Each row was made from one small tree. The marks that hang from a mark follow it in brackets, in alphabetical order. Every link used is in the known rows. Write each row's tree.
Known rows
dudi[mavid]: [ 0.49  0.86  3.60  0.90  0.15  1.80 -1.02  0.70  0.25  0.48  0.41 -0.91
 -1.07  0.37 -0.65  0.47 -1.34 -0.26 -1.00 -2.69  0.67  0.51 -1.34  1.10
  0.50 -1.06 -2.37]
poge[dudi ronimud]: [-1.89 -2.77 -0.75 -1.25  0.17  3.40 -0.41  0.31 -1.90 -0.88 -1.34  0.79
  0.73  2.22  0.11 -0.93 -0.76 -1.75 -0.93 -1.68 -1.18  0.67 -0.55 -1.34
  1.13  0.35 -0.92]
dalal[ronimud ruzab]: [ 0.47  1.27  0.38 -0.20  0.49  1.37  0.65  1.43  1.97  2.05 -1.54  1.08
  0.97 -3.43 -0.82  0.33 -1.43 -0.36 -1.50 -2.74  1.29  2.28 -2.28  1.20
 -0.77 -0.40 -4.61]
ronimud[dalal dudi]: [ 0.64 -0.20  0.73 -0.28  0.03 -1.15 -0.21  1.69 -0.62  2.04  0.05  0.47
 -0.87 -0.99 -1.12  0.41 -1.19  0.62 -0.69  0.57  1.03  0.39 -0.33 -0.61
 -0.59 -1.85 -2.42]
ronimud[dalal[ruzab] dudi[mavid[poge]]]: [ 2.80  0.40  2.71  1.30 -0.07 -1.42 -0.14  1.46  4.49  2.54  0.51 -0.87
 -1.33 -1.31 -0.11  1.78  0.82  1.11  2.01 -1.90  0.18 -1.38 -0.29 -0.08
 -0.20  0.07 -0.36]
luzus[dudi[mavid[poge]]]: [ 2.43  1.78  4.96  2.07  0.56  2.44 -0.27 -2.21  0.97 -0.10  1.21 -1.49
 -1.01  0.06  0.83  1.76  1.17 -0.63 -0.42 -2.36  1.52 -0.07  0.10  1.21
 -0.59 -0.48  1.25]
ronimud[dalal dudi[mavid[poge]]]: [ 2.54  0.05  4.98  1.29 -0.22 -1.06 -0.26  0.89  1.69  1.07  0.88 -0.66
 -0.98 -0.47 -0.99  1.49  0.47  1.53  0.69 -1.15  0.32 -0.89 -0.28  0.09
 -0.29 -1.55 -0.09]
mavid[poge[dudi]]: [ 2.53 -0.87  1.54 -0.33  0.96  2.57  0.47 -0.57  0.59 -0.10 -1.63  0.49
  1.17 -0.10 -0.72  1.20  1.48 -1.27 -1.00 -2.66 -0.93  0.59 -0.66  1.04
  0.05  0.30 -0.59]
ronimud[dudi]: [ 0.72 -0.39  1.91  0.50  0.05  0.72 -0.74  1.25  0.31  1.11  0.20 -1.16
 -1.56  0.37 -0.20  0.86 -0.28 -0.94 -1.53 -3.14  0.55  0.38 -0.70  0.19
  0.46 -1.87 -2.60]
dalal[ruzab]: [ 1.10  1.22 -2.00 -0.45  0.33  0.85  0.18  0.95  2.47  1.93 -0.91 -0.05
 -0.15 -1.63  0.55 -0.39 -0.55 -0.61 -0.66 -1.56  0.37  1.50 -0.93  1.29
 -0.05  0.65 -2.97]
luzus[mavid[dudi ronimud]]: [-2.23  2.43 -0.34  0.70  0.45  0.54 -0.10 -2.20 -4.52 -4.64  1.32 -1.02
  1.52  0.89  0.40 -0.58  1.20 -1.35 -0.34  0.75 -2.06 -0.31  0.73  2.39
 -0.27 -1.08  1.05]
poge[dudi[mavid ronimud]]: [-0.53 -1.89  1.10  1.09 -0.61  1.48 -1.03  0.35 -0.54 -1.10  0.31 -1.50
 -0.62  3.66 -0.09  0.44 -0.80 -2.47 -0.45 -4.79 -0.11 -0.68 -0.96 -0.88
  2.22 -0.40  0.59]
luzus[dudi[mavid] ronimud]: [-0.70  1.45  1.48  1.86  0.19  3.32 -0.92 -3.45 -1.51  1.15  1.76 -0.79
 -3.41  1.91  2.23  1.53 -1.62 -1.79 -1.32 -2.82  2.07 -0.63  1.29  0.61
 -0.48 -0.07  1.25]
mavid[dudi poge ronimud]: [-0.41  1.26  0.35  0.17  0.35 -1.92 -0.38 -1.24 -1.95 -4.71 -1.37 -1.55
  2.27 -0.46  0.73  0.40  3.15 -0.51 -0.92  1.57 -2.09  0.14  0.29  2.30
  0.17  0.64  0.65]
poge[ronimud[dalal[ruzab] dudi[mavid]]]: [-1.27 -1.70  0.22  0.61 -0.97 -0.57 -1.18  2.27  2.21  1.45  1.26 -0.65
 -1.74  0.95  0.82 -0.37 -1.29  0.34  1.92 -0.08  0.31 -1.67  0.09 -2.66
  0.95  0.41 -0.88]
dalal[ronimud]: [ 0.28  0.90  3.06 -0.18  0.22  1.96  0.32  1.13 -0.68  0.65 -1.21  1.39
  1.31 -2.75 -2.32  0.47 -1.96  0.12 -2.81 -2.56  1.41  2.62 -2.14  0.86
 -0.88 -2.13 -4.39]
dalal[ronimud[dudi] ruzab]: [ 0.92  0.40  1.71  0.57 -0.01  0.49 -0.25  2.06  2.86  1.80 -0.23 -0.43
 -0.35 -2.46 -0.49  1.06 -0.69 -1.33 -0.73 -5.14  1.62  0.98 -1.78 -0.15
 -0.35 -1.46 -4.48]
dalal[ronimud[dudi[mavid]]]: [ 0.19 -0.12  7.01  2.42 -0.47  1.51 -1.35  1.80  0.77  0.30  1.05 -1.06
 -1.49 -0.28 -1.29  2.18 -1.64 -0.63 -0.95 -6.51  1.77  0.01 -1.81 -0.23
  0.36 -3.38 -3.79]
mavid[dudi poge ronimud[dalal[ruzab]]]: [-0.53  1.29 -3.47 -1.11  0.36 -3.73  0.95 -0.60 -0.20 -2.30 -1.49 -0.18
  2.40 -2.93  0.54 -0.12  2.38  0.61  1.27  4.82 -2.05 -0.19  0.61  1.53
 -0.72  2.63  1.22]
poge[dudi]: [ 0.41 -1.23  0.01 -0.77  0.78  3.06  0.02 -0.09 -0.94  0.51 -1.19  0.55
  0.39  0.57 -0.53  0.41 -0.64 -2.29 -1.50 -3.20 -0.41  0.62 -1.02  0.39
  0.33 -0.20 -2.18]
dudi[mavid[poge ronimud[dalal[ruzab]]]]: [ 0.60  0.72 -0.72  0.92 -0.23 -1.21  0.34  0.72  2.54 -0.50 -0.27 -0.26
  1.02 -1.30 -0.50  0.13  0.73  1.60  1.45  2.65 -0.89 -0.79  0.00  0.73
  0.00  3.00  0.48]
poge[dudi[mavid] ronimud[dalal]]: [-2.70 -3.18  0.53 -0.70 -0.26  2.35 -0.47  0.65 -2.41 -0.10 -0.16  1.29
  0.09  1.93 -0.50 -0.91 -2.53 -0.14  0.67  0.44 -0.41 -0.87 -0.40 -1.79
  0.96  0.58  0.04]
ronimud[dalal[ruzab]]: [ 0.84  0.91 -3.12 -1.41  0.37 -0.77  0.98  1.60  1.49  3.43 -1.11  1.61
  0.39 -3.58 -0.52 -1.08 -1.51  1.07 -0.04  2.25  0.49  1.25 -0.60  0.27
 -0.93  0.82 -2.84]

Write each row's tree
[-0.61  1.27 -2.36  1.18 -0.04 -0.19  0.93  0.26 -0.26  0.55  1.92 -0.20
  0.12  0.08 -0.27 -0.50  0.16  0.42  1.32  1.29 -1.15 -1.14  1.13 -0.09
 -0.68  0.09  0.86] => luzus[mavid[ronimud[dalal[ruzab] dudi]]]
[ 1.01  1.13 -3.50 -1.57 -0.05 -4.94  0.83  0.08  1.45 -1.16 -1.62 -0.35
  1.42 -2.15  1.51 -0.65  2.34  0.42  1.22  3.36 -0.26  0.16  0.44  0.61
 -0.03  0.94  2.08] => mavid[dudi[ronimud[dalal[ruzab]]] poge]
[-0.64 -1.84 -2.55  0.26 -0.56 -0.11  0.27  0.94  1.57  1.32  0.16 -0.09
 -0.59  1.19  0.19 -0.11 -1.27 -1.30  1.65 -1.58  0.05 -1.16 -0.67 -1.61
  1.57  1.63  0.95] => poge[dudi[mavid ronimud[dalal[ruzab]]]]
[ 0.82  0.40 -0.99 -1.88 -0.09 -4.66  0.73 -0.31 -1.41 -2.60 -1.07 -0.10
  1.66 -0.97  0.33 -0.44  1.91  0.71  0.11  3.61 -0.30  0.53  0.14  0.91
 -0.42 -1.02  1.84] => mavid[dudi[ronimud[dalal]] poge]
[ 1.28 -2.03 -0.93 -1.50  0.12 -0.55  1.16 -0.63 -0.28 -0.55 -1.75  1.32
  1.50  0.35 -1.06 -0.25  1.06  0.31 -0.31  0.52 -0.45  0.47 -0.06 -0.73
  0.41  0.40  1.72] => mavid[poge[dudi[ronimud[dalal]]]]
[-0.06 -0.88  2.80 -0.48 -0.31  0.12 -0.56  0.81  0.04 -0.51 -0.45  1.09
  0.40  0.31 -0.84 -0.98 -0.32  2.79  0.54  2.45 -0.16  0.17 -0.21 -0.48
 -0.14  0.17  0.56] => dudi[mavid[poge[ronimud[dalal]]]]
[ 0.34 -2.76 -2.51 -2.14  0.44  1.14  1.09  0.33  1.57  1.02 -1.68  2.20
  1.61 -0.55  0.07 -1.03  0.88  0.17  1.39  1.62 -1.00 -0.13 -0.01 -1.43
 -0.22  2.44  0.99] => mavid[poge[dudi ronimud[dalal[ruzab]]]]
[ 0.84  0.00 -1.70 -0.36 -0.08 -1.37  0.31  1.88  2.21  3.34  0.05 -0.24
 -1.28 -2.02  0.37  0.16 -0.77  0.17  0.64  0.02  0.76 -0.06 -0.26 -0.75
 -0.39 -0.11 -2.21] => ronimud[dalal[ruzab] dudi]
[-0.59 -0.08 -2.58 -2.61  0.19 -2.84  0.47 -0.35  0.21 -0.88 -1.54  0.60
  1.66 -2.57  1.69 -1.22  1.35  1.18  1.54  4.62 -1.33  0.32  0.37  0.03
 -0.43  1.54  1.05] => mavid[dudi poge[ronimud[dalal[ruzab]]]]
[-0.99  1.72 -1.47 -0.75 -0.06 -2.64  0.65 -1.50 -4.36 -1.96  1.58  0.49
  0.85 -0.11  0.42 -1.80 -0.40  0.10  0.34  2.84 -0.34  0.26  0.86  0.94
 -0.85 -2.64  2.78] => luzus[mavid[dudi[ronimud[dalal]]]]
[-0.33 -0.01 -4.41 -1.32 -0.50 -2.65  0.65  1.26  1.54  1.94 -1.03  0.69
  0.53 -1.11 -0.12 -1.80 -0.73  0.64  0.02  2.06  1.10  1.08 -0.70 -0.90
  0.14  0.76 -0.68] => dudi[ronimud[dalal[ruzab]]]
[ 0.74 -0.21  0.93  0.18 -0.06 -1.81  0.32  0.90 -0.08 -1.29 -0.50 -0.02
  0.84 -0.02 -1.12  0.74  1.85  1.69 -0.17  2.31 -1.03 -0.38  0.72 -0.04
 -0.52  0.13  0.21] => mavid[poge ronimud[dalal dudi]]
[ 1.55 -0.12  2.10  0.19 -0.68 -2.08 -0.01  0.95  1.03 -0.49 -0.13 -0.02
  0.22  0.43 -1.27 -0.35  0.38  2.30  0.28  1.19  0.82  0.18 -0.23  0.20
  0.47 -0.83  1.61] => dudi[mavid[poge] ronimud[dalal]]
[-2.89  0.87 -2.40 -1.13  0.12 -2.90  0.28 -0.15 -4.79 -2.72 -0.87 -0.15
  1.95 -0.98 -0.26 -0.72 -0.30 -0.08 -0.35  5.78 -1.57  0.14  0.31  1.21
 -0.30  0.93 -0.45] => mavid[dudi ronimud[dalal]]
[ 0.29 -0.97 -3.45 -1.09  0.58  0.17  1.15 -0.44  1.10 -0.29 -2.20  1.08
  2.20 -0.99 -1.24  0.02  1.53 -0.09  0.94  1.85 -2.09 -0.44  0.10  0.00
 -0.24  3.82  0.60] => mavid[poge[dudi] ronimud[dalal[ruzab]]]
[ 0.79 -1.37 -0.67 -0.75 -0.32 -1.50  0.10  1.36  3.30  1.46 -0.68  0.36
  0.02 -0.42  1.17 -0.58  1.44  1.53  1.31  1.58 -0.19 -0.28  0.15 -1.84
 -0.07  0.89  0.11] => mavid[poge[ronimud[dalal[ruzab] dudi]]]
[ 0.98  0.64  2.98  2.05 -0.09  0.77 -0.83  0.08  0.95 -3.06 -0.02 -1.49
  0.88  1.32 -0.92  0.82  1.52  0.65 -0.52 -0.57 -0.89 -0.06 -0.34  1.22
  0.85  1.02  0.37] => dudi[mavid[poge ronimud]]
[-1.08 -0.03 -3.36  0.13 -0.31 -2.15  0.25  1.48  1.24  0.93  0.21 -0.54
  0.15 -0.60 -0.22  0.04  0.03 -0.02  0.61  1.80 -0.26 -0.53  0.40 -1.13
  0.14  1.56 -1.48] => mavid[ronimud[dalal[ruzab] dudi]]
[-0.84 -0.39 -0.20 -2.60  0.24 -2.24  0.19 -0.43 -2.60 -2.64 -1.44  0.89
  1.97 -1.35  0.57 -1.39  1.24  1.54  0.52  4.90 -1.18  0.64  0.24  0.32
 -0.79  0.02  0.81] => mavid[dudi poge[ronimud[dalal]]]
[ 0.59 -1.09  0.02  0.29  0.51  2.10  0.27 -1.05 -0.79 -2.80 -2.00 -0.19
  2.18  1.68 -0.66  0.57  2.29 -1.37 -1.13 -1.08 -2.10  0.25 -0.15  0.82
  0.59  1.59  0.31] => mavid[poge[dudi] ronimud]
[-2.20 -2.80 -1.82 -0.58 -0.25  2.43 -0.26  0.82  0.47  1.31 -0.22  1.19
 -0.05  1.36  0.20 -0.95 -1.98 -0.58  1.99 -0.08 -0.46 -1.30 -0.45 -2.21
  0.95  2.34 -0.01] => poge[dudi[mavid] ronimud[dalal[ruzab]]]
[ 0.41 -2.81  1.25 -1.24  0.30  2.91 -0.39 -0.47 -0.01 -1.48 -1.53  0.92
  1.23  1.59 -0.17 -0.36  1.43 -0.68 -0.74 -1.75 -1.68  0.80 -0.48 -0.65
  0.55  0.64  0.58] => mavid[poge[dudi ronimud]]
[ 0.39 -1.67  1.75 -1.07 -0.39 -1.03 -0.18  1.11  0.27 -0.41 -0.50  0.57
  0.46  0.14 -0.50 -0.49  1.03  2.14  0.25  1.84 -0.31  0.04  0.31 -1.46
 -0.26 -0.79 -0.06] => mavid[poge[ronimud[dalal dudi]]]
[-2.14 -1.72 -0.22  0.75 -0.02  1.57  0.04  0.06 -2.95 -1.00  0.11  0.14
  0.76  1.58 -1.50  0.22 -1.45 -0.68  0.37  0.76 -1.25 -1.14 -0.16 -0.68
  0.77  1.73  0.26] => poge[dudi[mavid[ronimud[dalal]]]]
[ 2.94  0.32  8.62  2.62 -0.32  0.93 -0.78  1.34  2.12 -0.44  0.45 -1.07
 -0.46 -0.67 -1.72  2.97  0.63  0.58 -0.74 -6.64  1.03  0.05 -1.58  0.51
 -0.33 -2.68 -2.08] => dalal[ronimud[dudi[mavid[poge]]]]
[ 1.00  2.95  1.32  0.08  1.05  0.60  0.15 -3.73 -2.43 -2.26  0.93  0.58
 -0.91 -0.28  2.09  0.27  1.66 -0.62 -0.43 -1.46 -1.31  0.02  1.74  3.70
 -1.57 -1.88  3.60] => luzus[mavid[dudi poge] ronimud]
[-1.49  0.18 -2.61 -1.97 -0.29 -4.06  0.05  0.02 -3.29 -1.76 -1.03 -0.07
  1.05 -0.80  0.39 -1.16 -0.28 -0.32 -0.39  3.61  0.02  0.47  0.01  0.15
  0.23 -0.89  0.46] => mavid[dudi[ronimud[dalal]]]
[-1.17  0.68 -4.80 -1.91 -0.26 -4.69  0.21  0.54 -0.25 -0.48 -0.65 -0.62
  0.67 -1.67  1.47 -1.08  0.05 -0.45  0.76  3.27 -0.21  0.11 -0.11 -0.39
  0.43  0.43  0.32] => mavid[dudi[ronimud[dalal[ruzab]]]]
[ 1.00 -0.24  1.97  1.28 -0.20 -0.75 -0.46  0.27  0.92 -2.27 -0.20 -1.75
  0.55  1.41 -0.56  1.20  3.11  0.10 -1.28 -1.32 -1.27 -0.12  0.22  0.28
  0.53  0.06 -0.26] => mavid[poge ronimud[dudi]]
[ 1.93  1.75  2.05  0.33  0.32  0.82  0.68 -2.20 -0.88  1.33  1.78  1.62
 -1.75 -0.19 -0.24  0.77  0.58  1.78  0.20 -0.57  0.06 -0.67  1.90  1.10
 -2.29 -2.24  2.62] => luzus[mavid[poge] ronimud[dalal dudi]]
[-0.36  0.23  2.91  2.22 -0.19  0.86 -2.32 -0.13  0.46  0.99  1.81 -1.75
 -4.00  2.45  1.19  2.08 -1.35 -1.23 -0.62 -5.26  1.15 -1.24  0.36  0.09
  0.80 -1.69 -0.58] => luzus[ronimud[dudi[mavid]]]
[-0.58  0.46 -2.16 -0.54 -0.03 -0.50  0.79 -1.73 -2.29  0.88  0.19  0.10
 -0.13  0.10  0.33 -1.06 -0.86 -0.24 -1.27  3.42  2.03  0.93  0.62 -0.97
 -0.67 -0.87  0.99] => luzus[dudi[ronimud[dalal]]]
[-1.72  0.97  1.61  2.70 -0.16  2.70 -0.95 -2.13 -1.99 -1.80  1.76 -2.03
 -0.29  2.13  1.09  0.72 -0.55 -1.85 -0.92 -0.19  0.77 -0.79  0.42  0.11
  0.44  1.02  0.72] => luzus[dudi[mavid[ronimud]]]
[-1.72  0.16  0.02  0.65 -0.44 -0.30 -0.17  1.01 -2.18 -1.10  0.31 -0.21
  0.65  0.45 -2.00 -0.47 -1.72  1.31 -0.12  3.07 -0.19 -0.17 -0.34  0.43
  0.25  1.10 -1.02] => dudi[mavid[ronimud[dalal]]]
[-0.09  2.41 -3.85 -0.74  0.80  1.53  1.12 -1.46 -0.16  3.31  0.99  2.75
 -1.67 -1.90  0.28 -1.23 -2.14  1.19  0.57  1.03  0.44  0.32  1.27  1.40
 -2.32 -0.10  1.23] => luzus[mavid ronimud[dalal[ruzab]]]
[ 0.36  1.78  1.31  1.17  0.46  2.32 -0.44 -1.75 -1.68  0.54  2.48  0.31
 -3.12  1.85  0.92  0.69 -0.58 -0.87 -0.88 -4.73  0.30 -0.38  1.49  1.06
 -0.54 -2.90  0.72] => luzus[mavid ronimud[dudi]]
[-1.30 -0.63 -0.55  0.34 -0.38 -1.48 -0.36  1.18 -2.06 -0.09  0.03 -0.32
  0.35  0.07 -1.52  0.11 -0.37  0.52 -0.74  2.68 -0.61 -0.19  0.26 -1.08
  0.00  0.01 -1.24] => mavid[ronimud[dalal dudi]]
[ 2.61  2.42  1.71  1.72  0.39  2.33  1.05 -4.21 -0.50 -1.44  2.15 -0.52
  0.19  1.48  1.30 -0.16  2.14 -0.68 -0.96 -1.39  1.21  0.56  1.43  0.80
 -1.14 -2.39  4.65] => luzus[dudi[ronimud] mavid[poge]]
[-0.44 -0.04 -2.06  0.48 -0.89 -2.03 -0.08  1.75  2.56  1.51  0.27 -0.59
 -0.60  0.14  0.30 -0.84 -1.55  0.66  0.91  0.64  1.23 -0.28 -0.55 -0.86
  1.10  0.63  0.11] => dudi[mavid ronimud[dalal[ruzab]]]
[ 0.77  0.33 -1.60  0.20 -0.05 -2.30  0.53  0.87  2.84  0.47 -0.64 -0.61
  0.98 -1.06  0.05  0.52  2.33  1.15  1.14  1.55 -0.84 -0.61  0.31 -0.35
 -0.15  1.71  0.21] => mavid[poge ronimud[dalal[ruzab] dudi]]
[ 1.79  0.46 -0.71  0.38 -0.55 -2.46  0.39  1.06  4.02  0.70 -0.39 -0.40
 -0.06 -0.67  0.06 -0.45  0.88  1.72  1.39  0.65  0.59 -0.51 -0.41 -0.23
  0.53  0.94  1.45] => dudi[mavid[poge] ronimud[dalal[ruzab]]]
[-0.98 -0.40  2.15  1.11 -0.46 -0.20 -1.55  0.30 -0.77  2.18  1.54  0.22
 -3.51  1.11  0.03  1.84 -2.34  0.43  0.19 -1.81  1.12 -1.39  0.91 -0.25
 -0.15 -1.48 -0.04] => luzus[ronimud[dalal dudi[mavid]]]
[ 2.24  0.36  3.40  1.23 -0.70 -0.79 -0.95  0.11  1.90 -1.96 -0.07 -1.39
 -0.23  1.77 -0.01  0.32  1.49  0.36 -0.66 -2.74  0.54 -0.12 -0.61  0.74
  1.64 -1.08  1.05] => dudi[mavid[poge] ronimud]
[-1.91 -2.91 -4.66 -2.24  0.10  1.53  0.61  0.73  0.10  1.70 -1.66  2.06
  0.79  0.08  0.17 -1.79 -1.21 -0.79  0.86  1.65 -0.80  0.15 -0.42 -2.17
  0.28  2.53 -0.65] => poge[dudi ronimud[dalal[ruzab]]]
[-2.02 -3.24 -2.08 -2.50  0.01  2.18  0.08  0.53 -2.93  0.30 -1.28  2.49
  1.17  0.42 -1.16 -1.59 -1.79 -0.01 -0.40  2.16 -0.55  0.44 -0.13 -1.94
  0.14  0.39 -0.76] => poge[dudi ronimud[dalal]]
[ 1.80  3.09  1.50  1.17  0.95  4.33  0.96 -5.53 -1.11  0.46  2.19  0.81
 -1.17  0.42  1.78  0.83  1.13 -0.53 -1.05 -1.93  0.76  0.50  2.36  2.45
 -2.50 -1.80  4.24] => luzus[dudi mavid[poge] ronimud]
[-1.56 -1.90  3.85  1.43 -0.88  1.03 -2.48  1.42  0.58 -1.14  1.52 -1.75
 -1.97  3.71  0.78  0.42 -0.57 -0.62  0.01 -3.17  0.10 -0.92 -0.35 -1.70
  1.63 -0.97 -0.97] => poge[ronimud[dudi[mavid]]]
[ 0.30  0.18  0.88  1.37 -0.44 -1.09 -0.44  1.96  2.67  2.98  1.28 -1.08
 -2.09 -1.07  0.45  1.13 -1.56 -0.07  1.68 -1.71  0.86 -1.25 -0.49 -1.02
  0.25  0.18 -1.69] => ronimud[dalal[ruzab] dudi[mavid]]
[-1.59 -0.59 -3.85 -2.25 -0.28 -0.15  0.43  1.66  0.74  1.88 -0.91  1.73
  0.24 -1.24  0.09 -2.24 -1.64  1.09  0.39  4.05 -0.05  1.19 -0.48 -1.33
 -0.11  1.33 -1.71] => poge[ronimud[dalal[ruzab]]]
[-0.31  0.69 -4.94 -0.72 -0.12 -1.11  1.03 -1.33  0.92  2.04  0.12 -0.14
 -0.38 -0.87  1.62 -0.95 -0.58 -0.90 -0.11  2.93  2.15  0.59  0.65 -1.07
 -0.44  0.90  1.22] => luzus[dudi[ronimud[dalal[ruzab]]]]
[-2.31 -1.43 -2.76  0.78  0.07  1.14  0.11  0.75  0.14  0.14 -0.11 -0.03
  0.86  0.67 -0.55  0.51 -1.33 -0.87  1.54  0.56 -1.41 -1.66 -0.03 -0.67
  0.84  3.25  0.18] => poge[dudi[mavid[ronimud[dalal[ruzab]]]]]
[-0.49  0.51  1.48  1.92 -0.51  1.20 -0.93 -1.37 -0.28 -0.81  1.91 -2.11
 -1.69  2.64  1.71  0.53 -0.32 -1.94 -0.85 -2.01  2.24 -0.26  0.07 -0.58
  0.92 -1.10  1.74] => luzus[dudi[mavid ronimud]]
[-0.18  3.05  0.01  1.11  0.83  4.67  0.39 -5.02 -2.83  0.84  2.80  1.08
 -2.27  1.22  1.68  0.31 -0.96 -1.28 -1.75 -1.74  1.41  0.43  2.07  2.02
 -1.97 -1.99  2.62] => luzus[dudi mavid ronimud]
